Known rows, with every step that occurs:
bepeg-gudad: [-0.23  0.10  2.59  0.02  2.26 -0.71  0.90 -1.05 -3.88  0.01 -1.34  1.18
  1.35  0.42 -0.24 -1.24  1.54 -0.47  1.08 -2.20 -3.41 -1.06  1.54  1.88
 -2.05]
veta-vido-bepeg-gado-puti-gudad-gamogi: [-1.38 -2.52  4.78  0.24  1.32  2.06  2.50  2.96  3.63  1.45  0.40  5.42
  4.50  2.67 -2.00 -2.11 -0.57  2.33 -6.12 -3.47  0.67 -1.23 -0.14  0.24
 -0.74]
bepeg-gudad-puti: [-0.70  0.90  1.29 -0.16  1.37 -1.00  1.55 -1.29 -1.42 -0.36 -1.76  1.40
 -0.98  1.97 -0.43 -1.68  1.08 -0.82  3.89 -4.98 -1.99 -1.20  2.80  4.39
 -1.69]
kovo-vido-veta: [ 1.82 -1.06  6.16 -0.01  2.44  1.30  0.80  2.37  3.00  0.27  0.76 -0.70
 -0.09 -0.06 -1.01  1.06 -1.13 -0.61 -5.56 -0.45  0.61 -0.44  5.48 -1.35
  0.36]
vido-veta-gudad: [-3.03 -0.12  1.95 -0.55 -0.67  0.00  2.96  6.10  2.16 -0.77 -2.19 -0.85
  0.86  1.17 -2.26  0.36 -2.39 -1.42 -1.75  0.94 -0.59 -0.87  4.06  0.78
  2.62]
gado-puti-gudad: [ 0.39  0.17  1.90 -1.15 -1.92 -0.94  2.16  3.17 -0.10  2.00 -0.22  0.92
  0.22  1.36 -2.11 -2.56 -0.71  1.29 -2.23  0.21  1.60 -0.44 -0.19  1.94
 -0.53]
gado-bepeg: [-0.86  1.48  1.81 -0.39 -1.06 -1.18  0.73  0.36  3.93  1.29 -0.13  0.05
 -1.28  1.03 -1.03 -0.98  0.30 -0.89 -1.15  1.05 -0.16  0.69 -0.22 -0.65
 -0.82]
bepeg-gado-puti: [ 2.36  0.99  3.57 -1.00 -0.87  0.01  0.60 -1.10  6.46  1.64 -1.26  0.42
  2.75  1.47 -0.67 -3.62 -2.49 -0.88 -4.85 -1.79  2.41 -0.64  1.39  1.47
 -1.25]
gudad-veta: [-0.34 -0.55  0.32 -1.35  1.54 -0.56 -1.26  0.04  0.32  0.92 -1.18  1.36
 -3.74 -1.26  0.23 -0.03 -0.68  0.41  0.41 -2.41  2.38  0.96 -2.58  1.18
  0.80]
bepeg-gado-veta-gudad: [-3.69  0.68  4.95 -1.19  0.74 -0.28 -2.62 -0.50  3.44 -3.48 -4.91 -1.29
  2.15  2.53 -1.22 -5.25 -1.84 -0.93 -2.17 -0.56  1.53 -0.10  3.31  1.66
  0.47]
kovo-gado: [ 0.51 -0.33  1.38 -0.37  3.23  0.37 -1.44 -1.09  0.77 -2.55  0.30 -1.09
 -1.34  0.34  1.71  1.26  0.73  3.53 -3.68  0.73 -0.87  0.17 -0.46 -1.44
 -0.36]
gudad-veta-vido-bepeg: [-2.66 -2.23  1.13 -0.03  3.03  1.05 -0.52  0.26  0.63  0.30  1.87  6.37
 -2.96 -0.35 -1.43  1.11 -0.23  0.62 -2.45 -0.98  0.77 -0.81 -6.32  0.42
  0.43]
gamogi-gudad-veta-vido-bepeg-gado: [-1.49 -3.00  4.41  0.25  2.52  2.22  1.17 -0.51  1.49 -1.77  0.46  6.42
  0.06 -0.11 -0.09 -1.52  0.24  1.97 -2.55 -2.35  1.95 -0.03 -6.59  0.62
  2.92]
kovo-gudad: [ 0.99  0.11  1.53  0.03  0.43 -0.08 -0.29 -1.85 -3.30 -2.19  0.61 -0.76
 -1.64  0.18  1.27 -0.27  1.01 -2.31 -2.03  1.53  2.06  0.48 -0.09 -0.23
  2.13]
puti-gudad: [-0.53 -1.61  1.37 -0.12 -0.88  0.28  0.61  3.01 -3.13 -0.02 -0.26  1.64
  0.14  0.80 -1.31 -0.47  1.20  2.63  2.44 -0.23  0.06 -1.04 -0.21  2.37
  0.05]
kovo-gado-bepeg-gudad: [-0.71  1.07  5.57 -0.91  4.47 -1.59  0.06 -1.62  0.72 -0.84 -1.55  0.39
 -1.27  1.81  0.45 -0.97  2.19  2.10 -4.15 -0.17 -4.41 -0.45  1.24 -0.27
 -3.15]
bepeg-gado-puti-gudad-gamogi: [ 1.23 -0.78  3.56 -1.11 -0.55  0.33  1.53  2.51  2.98  2.01 -2.64  0.74
  3.94  1.56 -0.23 -3.37 -0.96  2.29 -3.74 -4.66  2.47  0.40  3.62  0.95
 -0.29]
kovo-vido-bepeg-gado-veta-gudad-gamogi: [-2.66  0.43  8.92  0.18  5.74  1.85 -1.58 -1.76  4.69 -3.15 -4.06  0.57
  2.63  3.41 -0.11 -3.13 -1.06  0.29 -9.17 -3.41  1.01  0.67  5.21 -1.09
  2.28]
gudad-veta-vido: [-2.95 -2.20 -0.10 -0.39  2.90  0.34 -1.39  1.86 -0.09 -1.06  0.45  2.41
 -3.47 -1.32  0.33 -0.29 -0.18 -0.22 -0.96 -1.19  1.09  0.85 -4.73 -0.21
 -0.47]
gado-bepeg-gudad-veta-vido: [-4.10 -0.71  3.45 -0.87  4.50 -1.82  0.01  1.25 -0.23  0.45 -1.11  3.56
 -3.39 -0.34 -0.95 -2.28  1.51 -1.66 -1.13 -2.24 -2.74  0.44 -3.14  1.08
 -3.40]
bepeg-gado: [ 1.56 -0.82  3.41  0.08  0.34  1.35 -0.87 -1.14  3.40 -0.68 -1.26  1.01
  3.06  0.47  0.33 -1.49 -1.02  0.42 -0.24 -2.30  0.69 -1.23  1.21  1.69
 -0.71]

Rows:
[-3.99 -0.84  3.20 -0.55  1.55  0.05 -2.92 -2.01  1.00 -0.06  1.84  3.57
 -0.14  1.62 -2.85 -1.44 -0.11 -0.57 -3.66  2.54  0.20 -0.63 -1.32 -1.61
 -0.81]	gado-veta-vido-bepeg
[-3.73  1.54  6.04 -0.79 -0.13  0.29 -0.86 -1.94  6.49 -2.22 -3.81  3.16
  0.21  5.44 -3.24 -4.01 -2.24 -0.82 -0.54 -2.80  2.58 -2.11  2.95  4.88
  2.13]	vido-bepeg-gado-veta-gudad-puti
[-3.06 -1.36  4.33 -0.72  1.71  0.67 -4.68 -1.65  3.52 -2.27 -0.77  0.43
  2.08  0.91 -1.14 -4.40 -0.60 -0.88 -2.56  0.03  1.38  0.10  1.74 -0.48
 -2.48]	bepeg-gado-veta-vido
[ 1.61 -0.82  5.00  0.48  0.52  1.94  0.25 -2.78  3.70  0.70 -0.01  4.76
  3.34  1.68 -1.27 -0.40 -1.03  1.20 -1.76 -2.03  0.38 -2.86 -0.57  2.13
  0.25]	vido-bepeg-gado
[-2.67 -1.72  3.27  1.18  3.91  0.84  1.84 -0.86 -3.65 -0.59  1.69  6.09
  1.78  1.41 -1.78 -0.23  1.88 -0.48 -1.85 -0.87 -5.25 -3.12 -2.16  1.28
 -2.52]	veta-vido-bepeg-gudad
[-3.24  0.78  6.92 -0.68  1.07  0.70 -1.56 -2.02  3.73 -1.74 -3.57  2.66
  2.88  3.58 -2.77 -3.98 -2.06 -0.36 -3.22 -0.13  1.03 -1.70  1.58  2.61
  1.68]	vido-bepeg-gado-veta-gudad
[-5.00  1.62  1.70 -1.12  0.60 -1.44 -1.61  0.64  0.20 -2.65 -3.58 -2.26
 -0.62  2.08 -1.39 -3.30 -1.02 -1.41 -1.84  1.82  0.66  0.89  2.21  0.12
  1.26]	gado-veta-gudad
[-4.85 -0.90  3.85 -0.29  5.25 -0.63 -1.75 -2.22 -3.22  0.39 -0.65  3.24
  2.07  1.86 -1.43 -2.32  1.83 -0.76 -3.98 -2.44 -3.17  0.31  2.65 -2.30
 -1.83]	gado-veta-vido-bepeg-gudad-gamogi
[-3.03 -3.91  3.04 -0.17  2.00  1.31  0.43  3.38 -2.69  0.47  1.41  8.17
 -2.44  0.38 -3.10  0.86  0.80  2.82 -0.01 -1.17  0.86 -1.92 -6.51  2.47
  0.29]	puti-gudad-veta-vido-bepeg
[-3.29 -1.87  1.50  1.14  5.23  0.76  1.85 -0.21 -3.58 -0.15  0.40  4.78
  2.78  0.88 -0.06  0.49  2.25  0.12 -3.07 -3.55 -5.17 -0.92  0.41 -1.67
 -1.34]	veta-vido-bepeg-gudad-gamogi
[-0.68 -2.25  1.80 -1.29  0.43 -0.37 -0.53  3.02 -2.93  0.85 -1.49  2.97
 -3.56 -0.67 -1.03 -0.34  0.17  3.03  2.74 -2.32  2.40 -0.13 -2.72  3.55
  0.85]	puti-gudad-veta
[-1.73 -0.26  5.82  0.28  2.93  1.21  2.74  5.62  2.82 -2.87 -1.57 -1.13
  0.12  1.35 -1.30  0.49 -1.83 -1.49 -6.25  0.62 -0.35 -0.48  4.80  0.04
  2.25]	kovo-vido-veta-gudad
[-1.11 -2.93  4.63 -1.53  1.29  0.69 -0.26  3.80  3.44  0.46 -0.89  4.62
 -0.53  0.43 -1.77 -4.01 -1.53  1.32 -3.30 -3.44  3.48 -0.71 -3.57  3.35
 -1.62]	bepeg-gado-puti-gudad-veta-vido
[-0.71 -2.40  6.02  0.28 -0.06  2.05  2.25  2.14  3.76  0.77  1.51  7.11
  3.66  3.18 -3.50 -2.74 -0.72  1.78 -5.13 -0.49  0.64 -3.63 -2.62  2.65
 -1.49]	veta-vido-bepeg-gado-puti-gudad
[-3.41  0.80  1.46 -0.52 -1.82 -0.36  3.70  6.02  4.51 -1.13 -2.50 -0.60
 -1.58  2.98 -2.90  0.44 -2.92 -1.84  1.06 -1.82  0.90 -1.05  5.23  3.22
  3.03]	vido-veta-gudad-puti
[-3.61 -3.83  0.98 -0.48  2.04  0.25 -0.90  4.88 -3.15 -1.25  0.29  4.44
 -3.31 -0.95 -1.21 -0.63  0.67  2.36  1.45 -1.63  1.04 -0.10 -4.92  2.08
 -0.54]	puti-gudad-veta-vido
[-3.54 -0.32  0.65 -0.52  0.63 -0.03  3.45  6.87  1.70 -0.32 -3.35 -2.13
  1.77  0.73 -0.62  1.16 -2.15 -1.00 -3.02 -1.92 -0.82  1.20  6.79 -1.79
  3.45]	vido-veta-gudad-gamogi
[-1.21  1.35  3.86 -0.34  1.45 -1.94  1.62 -0.50 -0.06  1.56 -1.49  1.53
  0.01  1.25 -1.16 -2.40  1.52 -1.65 -0.27 -1.06 -3.63 -0.20  1.48  1.22
 -2.86]	gado-bepeg-gudad
[ 2.03 -1.18  7.44 -1.88 -0.07  0.88  1.46  0.38  4.06  3.87 -1.30  7.50
  0.08  1.81 -3.27 -2.71 -2.58  2.50 -3.72 -3.84  4.29 -2.70 -3.34  5.44
  0.74]	vido-bepeg-gado-puti-gudad-veta
[-0.28 -0.76  4.36 -0.77  3.89 -0.29  0.63 -2.72 -3.24  2.49 -1.27  6.74
 -1.75  0.10 -1.49 -0.32  0.23  0.51 -0.45 -4.17 -1.60 -2.00 -2.67  3.53
 -0.13]	vido-bepeg-gudad-veta
